Known rows, with every way that one mark hangs from another:
Q_9[Q_497[Q_117 Q_341]]: [ 6.37  0.50 -1.61 -1.30  3.16  2.01 -0.64 -0.90  1.65  0.55  3.33 -1.26
 -0.65  2.28 -2.30  2.57  1.58  1.14  3.06  6.43]
Q_919[Q_136[Q_683]]: [ 2.47  0.22 -2.09 -1.67  2.77  0.34 -0.45 -0.26  1.72  2.59  4.74  4.93
 -0.40  0.31  0.64  1.45  0.95  6.96  4.54  2.00]
Q_136[Q_683 Q_919]: [ 3.04 -0.77 -2.32 -1.56  2.44  0.68 -1.14  0.02  1.62  2.33  3.44  2.90
  1.25  0.86  0.08  1.42  0.90  6.15  4.82  2.55]
Q_919[Q_136[Q_683[Q_904[Q_497]]]]: [ 1.63  1.70 -1.99 -1.82  0.82  0.34  0.49 -0.24  2.27  2.31  4.18  5.39
 -1.15  0.08 -0.16  2.18  2.55  2.71  4.27  2.00]
Q_9[Q_497[Q_341]]: [ 5.51  1.12 -1.53 -1.62  3.23  1.60 -0.12 -0.69  0.67  1.02  4.33 -0.51
 -0.48  1.74 -1.40  1.94  1.93  3.18  3.82  6.05]
Q_9[Q_497[Q_117]]: [ 5.86  0.50 -1.48 -1.37  2.49  1.62 -0.64 -0.05  2.34  0.54  3.25  0.29
  0.30  2.02 -1.98  2.23  1.42  3.15  2.93  4.32]
Q_117[Q_497[Q_9 Q_341] Q_842]: [ 5.17  0.00 -1.37 -1.45  3.48  2.00 -1.73 -1.53  0.21  0.22  3.98 -0.81
  0.13  3.99  0.68  1.75  1.46  2.66  3.55  5.39]
Q_919[Q_136[Q_683[Q_904]]]: [ 1.45  1.30 -2.45 -1.24  1.60  0.35 -0.68 -0.41  1.99  2.53  5.20  5.26
 -0.61  0.65  0.53  1.42  0.87  4.40  3.79  1.67]
Q_683[Q_136[Q_919] Q_904[Q_497[Q_117]]]: [ 3.36  0.93 -2.39 -1.61 -0.10 -0.16 -0.52 -0.70  3.83  0.35  2.36  1.00
 -0.64  1.70 -1.54  2.06  3.40 -1.05  2.35  2.22]
Q_919[Q_136[Q_683[Q_904[Q_497[Q_9 Q_117 Q_341]]]]]: [ 1.65  0.55 -2.58 -1.54  1.46  0.87 -0.62 -1.31  1.74  1.25  2.03  4.34
 -1.52  1.20 -0.95  3.47  3.35 -2.79  2.88  3.66]
Q_904[Q_497[Q_9 Q_117[Q_842] Q_341]]: [ 5.26 -0.70 -1.13 -1.62  2.52  1.74 -1.12 -0.94  1.17  0.19  2.64 -0.10
 -0.24  3.95 -1.30  2.46  2.70  0.88  1.95  4.74]
Q_497[Q_9 Q_117 Q_341]: [ 4.46 -0.35 -2.31 -1.19  3.42  1.49 -1.29 -0.90  0.77  0.11  2.12  0.33
 -0.50  3.39 -1.04  1.85  1.47  1.45  1.51  4.86]
Q_919[Q_136[Q_683[Q_904[Q_497[Q_9 Q_117[Q_842] Q_341]]]]]: [ 2.24 -0.21 -1.84 -1.34  1.42  1.14 -1.54 -1.52  1.85  1.47  3.51  3.75
 -0.77  2.38 -0.47  3.35  3.02 -1.81  2.63  3.37]
Q_136[Q_919]: [ 4.16  0.09 -2.40 -1.62  1.95  0.39 -0.88  0.31  1.46  1.43  3.54  0.92
  0.54  2.07 -0.47  1.02  1.16  5.28  3.56  2.54]
Q_341[Q_497[Q_9 Q_117]]: [ 4.27 -0.35 -1.50 -1.28  3.24  0.59 -1.19 -1.10  1.67 -1.18  1.82  0.53
 -0.93  2.66 -1.50  2.28  1.20  2.20  2.08  4.05]
Q_136[Q_683[Q_904[Q_497[Q_9 Q_117[Q_842] Q_341]]] Q_919]: [ 2.75 -1.13 -2.17 -1.27  1.07  1.45 -2.31 -1.26  1.79  1.34  2.21  1.70
  0.82  2.93 -1.04  3.33  3.01 -2.74  3.05  3.89]
Q_904[Q_497[Q_9]]: [ 3.46  0.36 -1.52 -2.26  1.95  0.78  0.22  0.42  0.82  0.58  2.18  2.71
  0.18  2.09 -0.54  1.87  3.31  3.73  2.72  2.60]
Q_904[Q_683[Q_136[Q_919]]]: [ 2.40 -0.34 -1.97 -2.97  1.13 -0.08 -1.27 -0.47  2.36  1.81  3.80  2.37
  0.71  0.96  0.19  1.08  1.59  4.56  4.41  1.84]
Q_842[Q_117]: [ 5.19  0.26 -1.14 -1.13  2.89  2.35 -1.62  0.41  2.42  0.64  4.38  1.65
  0.11  2.49  0.20  1.25  0.12  7.96  1.10  2.55]

Rows:
[ 2.21  0.74 -2.17 -1.70  0.49  0.53 -0.28  0.02  2.04  2.23  2.88  3.26
  0.50  0.65 -0.68  2.15  2.49  1.85  4.71  2.66] -> Q_136[Q_683[Q_904[Q_497]] Q_919]
[ 5.49  0.27 -1.63 -1.24  3.83  3.17 -2.09 -1.10  1.09 -0.83  2.56  0.15
 -0.40  3.09  0.72  2.57  1.44  2.64  1.85  5.06] -> Q_842[Q_117[Q_497[Q_9 Q_341]]]
[ 2.53  1.10 -1.94 -1.47  0.66  0.53 -0.01 -0.47  3.14  1.86  3.24  4.58
 -1.43  0.57 -1.04  2.62  2.16  0.81  3.56  2.36] -> Q_919[Q_136[Q_683[Q_904[Q_497[Q_117]]]]]
[ 6.92 -0.21 -0.83 -1.17  3.14  2.21 -1.44 -1.17  1.70  0.74  4.87 -1.87
  0.05  3.32 -1.84  2.40  1.28  2.25  2.91  6.33] -> Q_9[Q_497[Q_117[Q_842] Q_341]]
[ 1.37  0.83 -2.86 -2.22  0.03 -0.34 -0.80 -0.26  2.13  0.19  2.31  3.18
  0.45  1.70 -0.26  2.19  4.81 -0.62  2.13  0.96] -> Q_683[Q_136[Q_919] Q_904[Q_497[Q_9]]]
[ 2.61 -1.05 -2.11 -3.40  1.17  0.39 -1.18 -1.36  2.19  0.62  0.60  1.46
 -0.14  1.56 -1.32  3.14  4.26 -2.73  3.46  3.69] -> Q_904[Q_497[Q_9 Q_117 Q_341] Q_683[Q_136[Q_919]]]
[ 3.10 -0.54 -1.41 -1.14  1.79  1.88 -1.55 -1.42  1.67  1.17  3.03  2.11
  0.12  3.15 -0.97  2.89  2.33 -0.82  2.37  4.61] -> Q_136[Q_683[Q_904[Q_497[Q_9 Q_117[Q_842] Q_341]]]]
[ 2.10  0.31 -2.87 -1.79  0.09 -0.14 -1.27 -0.60  3.18 -0.31  1.40  2.43
  0.22  2.21 -1.14  2.76  4.38 -2.65  1.41  1.25] -> Q_683[Q_136[Q_919] Q_904[Q_497[Q_9 Q_117]]]
[ 5.00  0.15 -1.48 -1.36  3.16  2.89 -2.15 -0.20  1.68 -0.77  2.60  1.64
  0.57  2.92  1.02  2.45  1.37  4.45  1.82  2.82] -> Q_842[Q_117[Q_497[Q_9]]]
[ 0.42  1.02 -2.49 -2.03  0.91  0.23 -0.26 -0.14  1.55  1.81  3.16  6.67
 -0.31  0.55  0.33  2.79  3.61  1.24  3.37  1.03] -> Q_919[Q_136[Q_683[Q_904[Q_497[Q_9]]]]]
[ 6.08 -0.62 -0.37 -0.87  3.07  1.02 -1.50 -1.46  2.46 -0.35  4.38 -1.43
 -1.03  3.29 -1.45  1.66 -0.35  4.84  2.80  4.76] -> Q_341[Q_497[Q_117[Q_842]]]
[ 4.76 -0.04 -1.19 -1.54  2.81  1.72 -1.71 -0.70  0.89  0.24  3.95  0.80
  1.08  3.71  1.00  1.72  1.20  4.60  3.29  3.26] -> Q_117[Q_497[Q_9] Q_842]
[ 2.35  1.12 -2.89 -1.37  0.72 -0.20 -1.30 -0.63  2.55  0.94  4.35  1.86
  0.06  1.77  0.07  0.94  2.03  2.73  2.46  1.45] -> Q_683[Q_136[Q_919] Q_904]
[ 4.13  1.61 -1.81 -1.38  1.23  0.64  0.26 -1.72  2.90  0.25  3.19 -0.17
 -2.40  2.10 -1.66  1.92  2.82 -1.16  1.86  5.15] -> Q_683[Q_136 Q_904[Q_497[Q_117 Q_341]]]
[ 1.80 -0.41 -2.58 -1.57  0.59  0.73 -1.45 -0.14  2.28  1.15  0.83  3.93
  1.14  1.65 -1.20  3.25  3.24 -1.80  3.01  2.02] -> Q_136[Q_683[Q_904[Q_497[Q_9 Q_117]]] Q_919]
[ 1.72 -0.54 -2.23 -3.70  1.18  0.02 -0.67 -1.10  1.27  1.11  1.71  2.17
 -0.06  1.05 -0.37  2.54  4.53 -0.62  4.21  3.25] -> Q_904[Q_497[Q_9 Q_341] Q_683[Q_136[Q_919]]]
[ 4.03 -1.29 -0.82 -3.18  0.30  0.27 -1.46 -0.79  3.73  1.36  3.21  1.16
  0.68  2.00 -0.92  2.18  2.45  1.93  4.15  2.19] -> Q_904[Q_497[Q_117[Q_842]] Q_683[Q_136[Q_919]]]
[ 3.08 -0.39 -2.29 -1.58  0.54  0.54 -2.20 -1.65  2.56 -0.16  2.82  0.35
 -0.03  3.48 -0.92  2.84  4.19 -3.55  1.43  3.16] -> Q_683[Q_136[Q_919] Q_904[Q_497[Q_9 Q_117[Q_842] Q_341]]]
[ 4.33 -1.23 -0.98 -3.03  1.00  0.63 -1.40 -1.67  2.95  1.38  3.17 -0.50
 -0.27  2.16 -1.14  2.36  2.69 -0.07  4.22  4.42] -> Q_904[Q_497[Q_117[Q_842] Q_341] Q_683[Q_136[Q_919]]]
